Each row was made from one walk, in order. Every step used is in the known rows, and no mark comes twice. Write each row's walk.
Known rows
bezizam, fovuz, dadun, timap, saru: [-48.9 -28.6   3.9  10.5 -28.4   2.8  16.8  -4.4  17.7 -25.6 -16.8  -1.7
  -9.8  22.9  10.8  14.5  -9.1  35.6 -27.2 -30.2]
movo, vimi: [ 23.3  45.8   6.1 -24.3  -2.4 -41.6  21.3  58.2  27.1  31.2   7.8  18.7
 -15.4  57.2  28.1   5.5 -11.4   7.3  10.4  -2.9]
dadun, fovuz: [  0.1  13.0  -9.0 -18.2  -3.9 -16.6  42.5  38.1  32.3 -19.0  -8.7 -19.5
   3.7   2.8   3.3  16.0 -23.2 -26.0  65.6 -21.1]
bezizam, fovuz, dadun, timap: [-47.3 -32.9  -8.0  13.1 -33.6  13.0  33.1  29.6  19.1 -46.8  -7.8   2.8
  12.8  10.6  11.3   8.7 -10.1  22.6   5.1 -19.4]
dadun, timap, saru, tezaput, movo, fovuz: [ 21.1 -27.2  -9.1   5.8  27.1  31.0 -26.5  15.0 -42.4  21.0  45.7   0.2
 -21.3  22.9 -39.5   0.0 -17.4  -8.9 -54.7 -14.5]
tezaput, movo, timap: [ 41.4  27.0 -25.7 -21.8  -8.6  20.6   0.7  69.0  -3.1  -2.9  52.8  17.2
  29.0  23.3 -14.6 -32.8  22.0 -15.6  20.7   0.0]
tezaput, movo, vimi, satiros: [ 50.6  60.0 -18.2 -17.3 -38.4 -10.4  -3.6  87.4  28.6   9.5  52.4 -11.0
 -14.0  68.3  41.3 -45.3   6.7  -0.7 -24.4   7.1]
bezizam, fovuz: [ 20.1  12.3 -29.5 -42.2 -46.2 -20.7  48.3  17.7  47.5 -17.6  -9.9   4.2
  14.1  26.0  25.9 -29.5 -12.2 -19.3  37.8  -2.6]
mame, bezizam, fovuz: [ 17.1   8.8 -31.3 -46.3 -40.9 -26.9  72.2  -8.2  15.3  -7.5 -52.3 -11.8
  19.2  -6.1  57.4  -7.5  -1.1 -37.6  68.8  19.6]
bezizam, fovuz, dadun, timap, saru, mame: [-40.7 -40.0  18.5  15.1   1.1  10.0 -18.0 -32.7  21.5 -31.7 -12.0   7.5
  21.4 -19.5  -7.1  24.0  -9.0  17.0 -19.8 -26.2]
satiros, vimi: [ 52.3  60.2  -9.9  14.3 -35.9 -47.9  42.9  44.7  26.0  23.6   3.5  22.3
 -26.9  46.0  21.4 -24.1 -12.4 -26.8 -18.0  15.1]
timap, saru, tezaput, movo: [ 52.6  28.2 -23.2  -2.9   6.5  -4.8 -32.9 -15.4  -4.0  61.8  22.6 -10.5
 -35.6  -1.8 -37.1 -27.2 -12.6 -24.9 -33.5  19.7]
timap, saru: [ 29.3  32.7  11.9 -27.8  -2.6 -44.9  21.5 -24.9  21.7  41.4 -27.2  10.1
 -37.4  50.6   6.2 -23.6  -1.3   1.3 -12.7   8.5]
movo, fovuz, dadun: [-36.0  27.0  23.0   0.7   1.4  -3.6   5.5  19.2  15.4 -41.0  18.6   0.9
  -7.7   8.5  11.3 -23.3  16.9  37.4  53.6  11.1]
mame, bezizam, fovuz, dadun, timap: [-42.7 -29.6 -11.8   7.0 -31.1   2.3  57.1   2.9  -9.1 -33.4 -50.8 -11.7
  20.2 -21.6  45.2  25.3   1.8   1.8  40.5   4.7]
saru, timap: [ 38.3 -18.3 -32.9 -15.2   0.9 -17.1  10.9  30.8   2.4 -13.0   2.5  21.3
 -14.3  16.9 -41.2 -19.5 -22.7  -6.2 -23.0  12.1]
fovuz, dadun, timap, saru, tezaput: [-29.9 -18.5  21.1  61.8  21.3  -5.2 -19.1  -8.8 -28.8  18.7 -11.3   7.1
 -45.4  -2.4 -39.4  28.4 -19.5  38.8 -60.7   5.2]
timap, saru, mame: [ 39.2  20.8  30.2 -22.3  31.1 -34.5 -20.4 -58.2  25.6  31.8 -21.6  22.5
   1.7  -1.5 -16.2 -12.0  -1.2 -21.5  -4.1  11.6]
dadun, timap, saru: [ 12.6 -22.1  14.3  -1.8  10.6 -16.0  33.8   4.3 -14.8  25.1 -22.7  24.5
 -23.8  67.2  -7.1   8.4 -11.8   4.9 -52.0 -13.5]
mame, bezizam, fovuz, dadun, timap, saru, tezaput, movo: [-24.8 -31.3 -30.6  19.9 -16.9  27.6  -6.0 -23.1 -29.6   4.7 -16.4 -35.6
   1.1 -52.6   8.6  26.8  -6.5  -8.5  -8.8   2.3]

Which walk is each row?
[-26.7 -43.6   8.8  11.8  10.5  10.6  10.4 -30.8  -4.4 -37.7 -42.5   4.2
  60.8 -73.5  17.6  37.1   1.6 -24.0  45.9   8.8] : saru, mame, bezizam, fovuz, dadun, timap
[ -5.4   6.7  -4.6  -9.1   4.1  28.5 -52.6 -27.0  -5.1 -17.3  19.9  -9.1
  47.7 -58.8   4.5   9.3  31.2  -5.5  23.4 -11.8] : tezaput, movo, timap, saru, mame, bezizam, fovuz, dadun
[-18.5  22.9  -5.0 -10.3  -9.8  41.3 -15.3  41.6  18.0 -32.1  60.8 -16.5
  19.1  -4.6   3.1 -46.3  34.9  15.5  52.1   7.6] : tezaput, movo, fovuz, dadun
[ 40.9  32.0 -12.8 -26.4  -0.2   8.4 -19.6  29.2  -5.3  20.2  43.1  12.7
   4.3  37.6 -15.6 -27.5  20.9  -0.3 -13.6 -12.8] : tezaput, movo, timap, saru
[-38.8 -29.7  44.5  38.7  37.1  -2.2  -7.8 -47.1 -26.4   2.2 -49.6   8.0
   8.8 -37.4  -1.3  43.0  10.7  17.6 -11.0  10.2] : fovuz, dadun, timap, saru, mame, bezizam
[-43.0 -27.5  -0.4   2.0 -24.3  -8.1  39.5 -31.4 -11.4 -11.9 -60.3 -17.7
  -2.9  -8.6  45.2  31.9   2.2  14.4   6.5  -6.1] : mame, bezizam, fovuz, dadun, timap, saru
[-30.1 -25.3  21.3   5.1  36.4  53.3 -44.0 -21.5 -27.7 -21.4  26.1 -16.5
  38.9 -46.0   2.4   8.8  34.9  -1.2  19.3  -4.6] : tezaput, movo, fovuz, dadun, timap, saru, mame, bezizam
[ -1.0  27.7  -1.9  14.4  15.3  15.0 -63.2 -19.6  -6.8  21.5  47.0 -23.0
 -40.4 -22.3 -34.6 -21.2   0.2  17.0 -16.5   9.7] : timap, saru, tezaput, movo, fovuz, dadun
[-13.0   4.8  23.1  -8.7   8.8 -23.3 -17.4 -88.4  20.8   1.4 -52.8 -10.6
  15.4 -58.4  23.1  18.9  10.4  -8.5  27.3  12.1] : timap, saru, mame, bezizam, fovuz, dadun
[ 57.8  25.4 -39.6  11.3   7.6  16.4 -33.7  53.3 -26.6  19.8  61.9  11.8
   3.8 -18.6 -54.6 -18.8 -10.7 -27.7  -3.5  17.9] : saru, tezaput, movo, timap
[  8.9 -48.7   9.7 -16.1  17.4  -5.9  14.5 -49.0 -15.0   1.3 -45.3  10.7
  27.4  -9.9  12.9  36.0 -12.6 -32.8 -15.4 -14.7] : dadun, timap, saru, mame, bezizam, fovuz
[-24.5 -21.3   2.9  55.4  14.4  30.7 -37.7   6.8 -28.8  19.4  20.8  -7.3
 -27.9 -14.2 -45.7  14.3  -6.5  25.3 -58.4  -0.2] : fovuz, dadun, timap, saru, tezaput, movo
[-32.7 -12.8  10.6   1.8   7.7  51.4 -25.9  26.0  -9.9 -19.7  53.9 -12.4
   2.3  19.9  -6.3 -17.8  26.2  30.8 -11.1 -21.8] : tezaput, movo, fovuz, dadun, timap, saru
[-38.8 -14.7  26.9  39.8  31.3   8.3 -32.7  -3.2 -35.7 -15.6  22.2   0.3
 -41.5   3.3 -29.5  18.5 -14.3  43.1 -30.8  -6.9] : movo, fovuz, dadun, timap, saru, tezaput
[ 36.0  16.9  26.3 -25.6  33.9 -40.1  -3.5 -78.3   1.7  39.8 -56.6   8.8
   8.0 -28.9  11.5   8.0   8.9 -34.3  21.2  28.6] : timap, saru, mame, bezizam
